Known rows, with every step that occurs:
lese bulid lubut zifuto: [.29 -.21 -.19 .18 .23 -.26 .00 -.28 -.20 -.16 .13 .21 .10 .18 .02 -.22 .38 .06 .15 -.12 -.20 -.12 -.67 -.18 .50 .46 -.21 .35 -.15 .12 .41 .13 -.27 .06 .02]
bulid rakiva: [.05 .00 -.04 .05 .03 .10 .27 -.33 .22 -.28 .10 .16 -.06 .16 .18 .04 .21 .09 .21 .00 -.14 -.11 .14 .01 .16 .11 -.06 .16 .15 -.11 -.04 .09 -.15 -.13 .00]
lese bulid rakiva: [.36 -.11 -.02 .03 .02 .11 .22 -.33 .28 -.39 .21 .16 -.13 .25 .14 .03 .27 .22 .03 .15 -.22 -.13 -.02 .06 .41 .25 -.06 .09 .18 -.07 .18 .20 -.20 -.05 .02]
zosa bulid koza: [-.18 -.04 .20 -.03 .23 .04 .08 -.22 .09 -.27 .20 .16 -.06 -.05 .06 .04 .32 .14 .46 -.26 -.20 -.29 -.11 -.01 .04 .35 .20 .25 .00 -.08 .21 -.04 -.29 .20 .29]
rakiva bulid lubut buzub koza: [.19 -.45 -.03 .18 .03 -.02 -.05 -.37 -.25 .15 -.12 .21 -.19 -.07 -.27 -.13 .50 -.14 .30 -.19 -.12 -.17 .01 -.33 .40 .12 .00 .40 .07 -.37 .28 -.01 -.24 -.01 -.16]
fanut koza buzub zosa bulid rakiva: [.03 -.06 .27 .16 .12 .30 .18 -.11 .21 -.67 .41 .38 -.32 .05 -.10 -.22 .23 .43 .76 -.18 -.27 -.29 .39 -.11 .24 .40 .14 .17 -.06 -.21 .21 -.02 -.25 .01 .18]
lese bulid rakiva buzub lubut: [.38 -.22 -.11 .18 -.06 .41 .04 -.43 .22 -.13 .19 .22 -.06 .22 .03 .17 .53 -.13 -.01 .05 .01 -.06 -.07 .04 .61 .29 .04 .11 .00 -.40 .17 .17 -.29 -.10 .05]
fanut koza buzub zosa: [.09 .01 .30 .06 .12 .03 .04 .05 -.18 -.49 .03 .35 -.22 -.01 -.18 -.38 .02 .25 .55 -.17 -.18 -.37 .20 -.24 .19 .22 .06 .00 -.14 -.17 .23 -.11 -.20 .16 .04]
lese bulid zosa buzub: [.28 -.42 .01 -.03 .15 -.12 .24 -.19 .40 .01 .27 .07 -.05 .11 .09 -.13 .61 .29 .47 .03 -.06 -.25 -.18 -.23 .32 .19 .03 .23 .07 .22 -.13 -.12 -.19 -.10 .09]
lese bulid rakiva buzub lubut zifuto: [.48 -.32 -.26 .28 .03 .24 -.01 -.41 .08 -.08 .17 .30 -.12 .23 -.06 .04 .53 -.07 .03 -.07 -.07 .03 -.36 -.07 .79 .37 -.11 .18 -.05 -.32 .36 .16 -.42 -.06 .10]
zosa bulid rakiva buzub koza: [.00 -.24 .06 .09 -.01 .53 .11 -.24 .40 -.24 .12 .07 -.22 .23 -.07 .27 .48 .05 .38 -.17 -.08 -.17 .23 -.17 .44 .20 .14 .33 .01 -.50 .06 -.04 -.48 .04 .19]
rakiva buzub koza fanut: [.18 -.07 .14 -.10 -.29 .30 .21 .04 .13 .02 -.27 .09 -.23 .07 -.26 .37 .17 -.16 .18 -.21 -.09 -.36 .01 -.29 .12 .17 .00 .12 .02 -.27 -.06 .04 -.45 .13 .23]
zosa bulid koza buzub: [-.29 .00 .23 -.02 .19 .02 .08 -.12 .33 -.35 .37 .24 -.10 -.11 .09 -.02 .32 .22 .74 -.24 -.26 -.28 .02 -.01 .02 .39 .21 .26 .06 -.08 .28 -.24 -.36 .21 .46]
buzub lubut bulid koza fanut: [.09 .07 .11 -.03 -.19 .08 .29 -.19 -.22 .02 .04 .42 -.29 -.03 -.29 .06 .23 -.01 .30 -.28 -.15 -.35 -.46 .13 -.05 .22 .15 -.01 .04 -.08 .32 .18 -.37 .03 .18]
rakiva bulid koza buzub: [-.10 -.15 .24 .03 .26 -.04 -.07 -.28 .35 -.19 .07 .30 -.19 -.21 -.17 .06 .31 .19 .53 -.03 -.15 -.14 -.01 .02 .04 .37 .13 .30 .26 .00 .25 -.18 -.12 .06 .23]
lubut bulid: [.07 .09 -.02 -.05 .02 -.05 .00 -.27 .15 -.18 -.11 .09 -.22 .14 -.16 -.18 .15 .13 .12 -.07 -.14 -.11 -.38 .01 .15 -.10 -.04 .02 .06 -.08 .17 .02 -.17 .13 -.10]
lese bulid rakiva buzub koza fanut: [.45 -.21 .03 -.02 -.33 .50 .39 -.18 .41 -.20 .05 .21 -.33 .22 -.12 .50 .34 .01 .14 .02 -.20 -.32 -.01 -.17 .40 .41 -.04 .17 .18 -.28 .10 .25 -.51 -.06 .19]
bulid rakiva buzub lubut zifuto: [.17 -.22 -.27 .31 .02 .15 .04 -.36 -.04 .05 .07 .29 -.02 .21 -.04 .07 .38 -.21 .16 -.23 .06 .03 -.24 -.13 .59 .24 -.11 .18 -.09 -.41 .10 .03 -.41 -.08 .12]
rakiva buzub zosa bulid: [.00 -.11 .03 .09 -.03 .39 -.23 -.16 .04 -.26 -.02 .02 -.12 -.10 -.05 .06 .36 .12 .41 -.27 .07 -.19 .11 -.23 .36 .31 .14 .22 -.14 -.20 -.09 -.15 -.27 .13 .09]
buzub zosa bulid lubut: [-.03 -.13 .07 .12 .10 .19 -.05 -.17 -.35 -.30 .31 .15 .10 -.12 .03 -.08 .36 .16 .49 -.33 .05 -.28 .10 -.17 .13 .43 .14 .42 -.26 .09 -.01 -.01 -.22 .01 .02]
koza fanut: [.25 .15 -.01 -.13 -.14 .01 .37 .01 .09 -.04 -.06 .15 -.14 -.05 -.01 .22 -.02 -.01 .16 -.11 -.14 -.24 -.07 -.08 -.09 .20 -.08 .03 .01 .09 -.17 .05 -.28 .00 .17]
rakiva buzub lubut bulid zosa: [.05 -.13 -.19 .12 .05 .10 .03 -.47 .01 .16 .03 .22 -.25 .19 -.19 -.20 .62 -.02 .35 -.21 .21 -.12 -.29 -.02 .28 -.14 .00 .14 -.07 -.33 .00 -.04 -.30 -.03 -.15]
lese bulid: [.40 -.07 .00 -.10 .07 -.03 .00 -.13 .07 -.22 .00 .13 -.03 .14 .00 -.12 .19 .14 -.01 .06 -.20 -.15 -.20 .03 .36 .15 -.02 .06 .07 .02 .22 .08 -.21 .11 .05]
bulid koza fanut: [-.04 .08 .14 -.09 -.04 .02 .37 -.12 .05 -.20 .01 .28 -.14 -.07 .02 .32 .11 .02 .40 -.17 -.22 -.41 -.19 -.07 -.17 .40 .04 .09 .12 .08 .01 .06 -.33 .09 .24]
fanut koza: [.14 .00 .14 .04 .25 -.11 .15 -.15 -.01 -.26 -.18 .18 -.20 .19 -.05 -.21 .13 .02 .22 -.15 -.25 -.22 -.11 -.18 .18 -.04 -.01 -.05 -.21 -.21 .12 -.02 -.13 .17 -.01]
koza buzub lubut: [.19 .02 .07 -.03 -.09 .04 .04 .05 -.08 -.01 .19 .28 .04 .03 -.08 -.20 .02 -.08 .26 -.15 .03 -.14 .19 .10 .12 .05 .09 .12 -.06 -.19 .28 -.13 -.39 .08 .20]
fanut koza buzub: [.03 .06 .16 .03 .19 -.12 .16 -.07 .26 -.28 .06 .24 -.22 .15 -.09 -.27 .05 .05 .43 -.10 -.27 -.26 .07 -.10 .12 .08 -.05 -.06 -.12 -.23 .27 -.21 -.21 .21 .18]
zosa bulid: [.07 .03 .06 -.07 .10 .06 .07 -.09 .19 -.14 .07 .00 -.10 .05 .05 -.02 .20 .18 .25 -.19 -.11 -.15 .05 .00 .13 .12 .13 .20 -.08 -.05 .08 -.05 -.34 .12 .19]
rakiva bulid koza buzub zosa: [-.06 -.24 .34 .07 .11 .10 -.24 -.22 -.06 -.36 .07 .42 -.18 -.33 -.29 .04 .23 .35 .62 -.12 -.08 -.26 .15 -.09 .13 .48 .27 .32 .17 .08 .22 -.15 -.10 .03 .13]

Rows:
[.14 -.02 .16 -.01 -.02 .23 -.08 -.04 -.22 -.32 .08 .08 -.11 -.12 -.08 -.11 .18 .31 .36 -.29 -.07 -.23 .21 -.11 .17 .26 .22 .21 -.10 .07 -.01 -.01 -.31 .14 .10] -> buzub zosa bulid
[.16 -.19 .10 -.11 -.24 .00 .51 .02 .38 .18 .02 .13 -.38 .08 -.34 .07 .39 .29 .67 -.23 -.15 -.44 -.22 -.30 -.02 .05 .09 .28 .24 .11 -.03 -.02 -.47 -.12 .18] -> lubut bulid zosa buzub koza fanut
[-.25 .03 .25 -.03 -.02 .10 -.14 -.28 .00 -.49 .19 .40 -.25 -.10 -.24 -.21 .20 .39 .67 -.19 -.13 -.35 -.18 -.05 .16 .34 .17 .07 .19 .02 .45 -.11 -.18 .17 .10] -> lubut bulid koza buzub zosa
[.25 .06 -.04 -.02 -.07 .08 .01 -.22 -.21 -.02 -.05 .20 -.17 .16 -.29 -.28 .17 .00 .05 -.21 -.05 -.15 -.29 .11 .21 -.11 .08 .03 -.09 -.19 .32 .08 -.25 .08 -.08] -> buzub lubut bulid
[.19 -.13 .06 -.11 -.14 .05 .08 -.07 -.11 .03 -.21 .17 -.22 .04 -.11 -.18 .17 -.04 .14 -.21 -.26 -.29 .12 -.36 .42 -.13 .02 .09 .07 -.49 .22 -.06 -.46 .22 .00] -> lubut buzub koza
[.29 .01 .21 -.20 -.30 .15 .35 .22 -.16 -.05 -.15 .16 -.21 .05 -.23 .26 -.08 .00 .12 -.21 -.18 -.42 .10 -.14 -.06 .12 .04 .16 .05 -.09 .08 .13 -.53 .10 .17] -> buzub koza fanut
[.34 -.57 .13 -.11 .05 .07 .22 .03 .15 -.02 .19 .10 -.12 .18 -.13 -.10 .55 .30 .43 -.07 -.11 -.38 -.01 -.29 .40 .12 .16 .40 .10 .11 .08 -.07 -.37 .04 .07] -> lese bulid zosa buzub koza
[.21 -.11 -.07 -.01 -.19 .10 -.09 -.13 -.24 -.16 -.15 .25 -.12 -.19 .05 -.26 .22 .10 .30 -.21 -.08 -.24 .15 -.33 .44 .08 .00 -.02 .08 -.28 -.05 -.11 -.19 .11 -.11] -> lubut buzub zosa
[.01 .02 -.07 .01 .14 -.14 .21 -.38 .11 -.02 .02 .20 -.29 .19 -.03 -.27 .40 .33 .42 -.10 -.04 -.15 -.30 -.03 .08 -.21 -.09 .14 .09 .03 .01 .05 -.22 .00 -.16] -> lubut bulid zosa
[.20 -.15 -.08 .05 .17 -.08 .03 -.30 -.05 -.25 .27 .15 .08 .15 .12 -.13 .40 .00 .12 -.01 -.06 -.19 -.28 -.06 .31 .35 -.08 .27 -.15 .11 .23 .12 -.11 .00 -.06] -> lese bulid lubut
[.10 -.04 .13 .13 -.07 .42 .09 -.26 -.03 -.51 .29 .23 -.13 -.05 .06 .03 .28 .38 .41 -.19 -.12 -.21 .35 -.09 .24 .35 .17 .26 .04 -.06 -.06 .11 -.27 -.13 .08] -> buzub zosa bulid rakiva
[.04 -.01 .31 .03 .14 .18 .01 .08 -.04 -.48 .20 .28 -.26 -.04 -.22 -.27 .11 .37 .66 -.32 -.26 -.38 .24 -.18 .21 .28 .21 .09 -.24 -.13 .24 -.12 -.29 .23 .24] -> fanut koza buzub zosa bulid
[.03 -.18 -.02 .23 .24 -.13 -.09 -.43 .00 -.06 .01 .14 -.01 -.02 -.07 .01 .44 -.06 .23 -.05 .06 -.07 -.17 -.04 .05 .31 -.02 .39 -.04 .07 .06 -.02 .00 -.15 -.12] -> rakiva bulid lubut
[-.18 -.11 -.01 .11 -.01 .13 -.10 -.53 .02 -.01 -.06 .22 -.23 .05 -.23 -.02 .50 -.18 .30 -.25 .09 -.17 -.50 .02 .34 .14 .19 .03 -.06 -.40 .36 -.02 -.22 .20 .04] -> rakiva buzub lubut bulid koza
[.17 -.17 .18 -.04 .07 .10 .03 -.06 -.07 -.21 .42 .42 -.01 .03 -.08 -.10 .28 .07 .29 -.12 -.17 -.26 -.10 .15 .29 .40 .20 .17 .05 -.07 .58 .01 -.39 .20 .27] -> lese bulid koza buzub lubut
[.20 -.07 -.08 .06 .05 -.07 .18 -.31 -.19 .12 .14 .29 -.24 .21 -.18 -.30 .41 .12 .28 -.22 .06 -.14 -.18 .14 .14 -.25 .03 .14 -.03 -.11 .16 .07 -.29 -.09 -.22] -> buzub lubut bulid zosa
[-.02 -.05 -.13 .14 .03 .24 .11 -.52 .44 -.27 -.01 .10 -.11 .20 .14 .22 .37 -.08 .26 .06 .04 -.04 .04 -.15 .33 .16 -.06 .13 .07 -.31 -.20 -.09 -.16 -.12 .06] -> bulid rakiva buzub
[-.10 -.11 -.09 .20 .07 .37 .07 -.41 .72 -.26 .21 .03 -.17 .15 .14 .24 .54 .06 .41 -.09 -.03 -.05 .07 -.08 .33 .28 .04 .22 .04 -.29 -.13 -.05 -.31 -.06 .21] -> zosa bulid rakiva buzub
[-.04 -.09 -.03 .24 .14 .00 -.13 -.06 -.28 -.29 .40 .30 .08 -.13 -.03 -.37 .25 .29 .72 -.43 -.09 -.24 -.14 -.23 .29 .63 -.05 .51 -.21 .14 .29 -.20 -.38 .05 .30] -> koza buzub zosa bulid lubut zifuto
[-.21 -.21 -.09 .22 .12 .28 -.18 -.33 -.07 -.30 .21 .06 .07 -.07 .03 .02 .55 -.02 .55 -.33 .20 -.26 -.03 -.28 .30 .48 .11 .42 -.28 -.12 -.07 -.12 -.20 .02 .01] -> rakiva buzub zosa bulid lubut
[-.03 -.10 -.23 .16 .08 -.04 .09 -.31 .11 -.08 .20 .07 -.03 -.06 .19 -.22 .55 -.11 .51 -.29 -.13 -.20 -.09 -.25 .31 .23 -.07 .26 -.14 -.25 .10 -.16 -.25 .05 .10] -> zosa bulid lubut buzub
[.30 -.38 -.04 .03 -.04 .02 .09 -.21 -.18 -.01 .10 .24 -.08 .13 -.03 -.24 .45 -.11 .17 -.14 -.23 -.31 -.14 -.33 .63 .17 -.07 .29 -.01 -.31 .47 .07 -.40 .13 -.10] -> lese bulid lubut buzub koza
[.14 -.48 -.02 .11 .22 -.13 .10 -.28 .37 .16 .04 .09 -.15 -.09 -.10 -.02 .63 .27 .58 .00 .11 -.12 -.02 -.22 .09 .12 .10 .40 .20 .21 -.30 -.26 -.06 -.28 .06] -> rakiva bulid zosa buzub
[-.08 .04 -.21 .19 -.05 .25 .02 -.64 .69 -.24 .05 .09 -.30 .23 .00 .08 .46 .03 .29 .09 -.02 -.03 -.31 -.02 .43 .04 -.11 .02 .16 -.30 .00 .03 -.10 -.08 -.03] -> lubut bulid rakiva buzub
[.09 -.04 .09 .16 .18 -.14 .24 -.20 -.07 -.04 .20 .45 -.40 .28 -.32 -.52 .37 .20 .64 -.25 -.11 -.27 -.15 .03 .17 -.15 .01 .04 -.14 -.24 .41 -.03 -.30 .03 -.04] -> fanut koza buzub lubut bulid zosa
[.34 -.03 .03 -.19 -.37 .11 .37 .10 -.02 .12 -.21 .22 -.28 -.10 -.18 .03 .04 -.10 .26 -.27 -.31 -.41 .11 -.36 .23 .05 -.03 .05 .13 -.34 .09 .06 -.53 .11 .12] -> lubut buzub koza fanut
[.00 -.12 -.06 .16 -.09 .39 -.07 -.47 .15 -.37 .03 .20 -.10 .04 .04 .18 .32 .10 .31 -.02 .11 -.14 .21 -.17 .41 .33 .02 .16 .04 -.23 -.23 -.01 -.17 -.15 -.10] -> bulid rakiva buzub zosa
[.00 -.11 -.23 .16 .03 -.16 .08 -.37 -.04 .06 .03 .15 .05 .00 .19 -.32 .46 -.22 .39 -.15 -.07 -.20 -.14 -.26 .31 .10 -.18 .20 -.08 -.24 .03 -.13 -.14 -.01 -.12] -> bulid lubut buzub
[.02 -.22 .21 .06 .28 -.05 -.09 -.39 .04 -.14 -.11 .23 -.17 -.09 -.18 .23 .38 .14 .31 -.07 -.12 -.13 -.14 -.01 .08 .26 .18 .23 .15 -.01 .17 -.07 -.09 .04 .03] -> rakiva bulid koza
[-.01 -.21 -.11 .03 .11 -.20 .20 -.33 .44 .07 .12 .09 -.22 .09 -.03 -.26 .56 .31 .67 -.08 .03 -.22 -.42 -.18 .14 -.03 .01 .21 .15 .15 -.13 -.19 -.15 -.11 .00] -> lubut bulid zosa buzub
[.21 -.25 .02 -.02 -.08 .03 .07 .01 .01 .18 .11 .06 .10 -.05 -.09 -.12 .27 -.18 .24 -.19 .13 -.22 -.01 -.15 .22 .12 .21 .17 -.05 -.05 -.04 -.17 -.30 -.03 .22] -> zosa buzub lubut
[-.08 -.07 .22 .06 .07 .18 .06 -.03 -.05 -.14 .45 .33 .00 -.08 -.07 -.11 .30 .10 .62 -.37 -.13 -.24 .10 .13 .13 .34 .34 .30 -.07 -.19 .42 -.16 -.50 .22 .44] -> zosa bulid koza buzub lubut
[.06 -.45 .16 -.05 .06 -.01 .27 -.03 .06 .11 .09 .13 -.10 .16 -.09 -.12 .41 .18 .58 -.19 .01 -.36 .21 -.34 .15 .02 .15 .43 .08 .00 -.14 -.18 -.36 -.02 .10] -> bulid zosa buzub koza
[.13 -.03 -.15 .08 -.10 .18 -.13 -.37 .05 .08 -.10 .06 -.22 .16 -.28 -.05 .40 -.19 .12 -.19 .11 -.10 -.37 -.02 .37 -.05 .05 .00 -.10 -.44 .19 .00 -.28 .10 -.03] -> rakiva buzub lubut bulid
[.21 -.19 .15 -.17 -.28 .15 .37 .26 .15 .08 -.06 .02 -.10 .00 -.22 .15 .04 -.01 .39 -.20 -.18 -.45 .08 -.38 .02 .26 .14 .21 .12 .02 -.09 -.08 -.43 .01 .37] -> zosa buzub koza fanut
[.17 .01 -.07 .09 -.12 .23 .18 -.43 .03 -.09 .19 .29 -.14 .18 -.13 -.17 .22 .03 .12 -.05 -.04 -.07 -.16 .19 .29 -.05 .04 .05 .07 -.28 .28 .21 -.25 -.13 -.07] -> buzub lubut bulid rakiva
[.24 -.18 -.13 .13 .05 .27 .11 -.49 .59 -.31 .12 .15 -.15 .25 .15 .17 .51 -.01 .11 .18 -.09 -.04 -.15 -.05 .60 .34 -.10 .09 .12 -.23 .04 .07 -.19 -.04 .01] -> lese bulid rakiva buzub
[-.17 -.14 .27 .01 .11 .23 -.06 -.14 -.36 -.40 .19 .27 -.09 -.18 -.01 .07 .30 .30 .59 -.37 -.13 -.31 .06 -.13 .14 .47 .31 .28 .00 .04 .13 -.02 -.31 .19 .13] -> buzub zosa bulid koza
[-.01 -.17 -.10 .15 -.04 -.04 -.04 -.32 -.35 -.21 .04 .29 .01 -.20 .11 -.27 .38 -.08 .46 -.28 .04 -.26 .04 -.38 .40 .26 -.09 .21 -.07 -.14 .01 -.09 -.12 -.04 -.21] -> bulid lubut buzub zosa
[.24 -.05 -.05 .10 -.01 -.14 -.06 .08 -.26 .08 .10 .33 .03 .10 -.15 -.32 -.02 .00 .25 -.31 -.12 -.08 -.19 -.03 .34 .17 -.03 .20 -.10 -.20 .39 -.11 -.54 .13 .30] -> koza buzub lubut zifuto
[.17 -.17 -.05 .00 -.15 .05 .01 -.15 .13 .13 .06 .04 -.06 .00 -.24 -.22 .36 -.01 .26 -.22 .02 -.20 -.33 -.05 .29 .02 .18 .05 -.02 -.06 .18 -.09 -.23 -.02 .12] -> zosa buzub lubut bulid
[.20 -.25 .03 .12 .25 -.13 .08 -.36 .11 .05 -.06 .20 -.21 .01 -.10 -.03 .47 .30 .35 -.03 .03 -.02 .05 -.07 .04 .00 -.04 .32 .14 .11 -.12 -.07 -.11 -.15 -.14] -> rakiva bulid zosa
[-.05 .10 .20 -.06 -.02 .13 .38 -.07 .16 -.19 .16 .19 -.21 -.11 .02 .29 .25 .15 .54 -.30 -.29 -.40 -.13 -.04 -.17 .45 .14 .18 .06 .08 .05 .01 -.45 .16 .40] -> zosa bulid koza fanut
[.11 -.06 .04 .01 -.26 .62 .44 -.08 .43 -.15 .12 .12 -.34 .13 -.13 .49 .35 .00 .42 -.18 -.19 -.30 .21 -.19 .17 .31 .06 .26 .06 -.36 -.05 .08 -.62 -.03 .35] -> zosa bulid rakiva buzub koza fanut
[.20 -.61 .17 .05 .11 .02 .09 -.14 .14 .20 -.02 .10 -.25 -.02 -.36 .03 .55 .26 .59 -.12 .03 -.21 .15 -.34 .14 .08 .21 .53 .17 .03 -.11 -.21 -.29 -.14 .03] -> rakiva bulid zosa buzub koza
[-.06 -.14 .09 .36 .28 -.11 .00 -.06 -.31 -.39 .33 .38 -.11 .01 -.17 -.40 .31 .27 .85 -.47 -.26 -.31 -.23 -.34 .37 .60 -.01 .37 -.37 -.04 .47 -.09 -.33 .16 .24] -> fanut koza buzub zosa bulid lubut zifuto
[-.16 -.05 .13 .08 .03 .13 -.06 -.07 -.08 -.41 .45 .22 .07 -.15 .05 -.22 .26 .19 .70 -.28 -.01 -.32 .23 -.12 .08 .54 .07 .43 -.16 .09 .14 -.12 -.27 .02 .15] -> koza buzub zosa bulid lubut
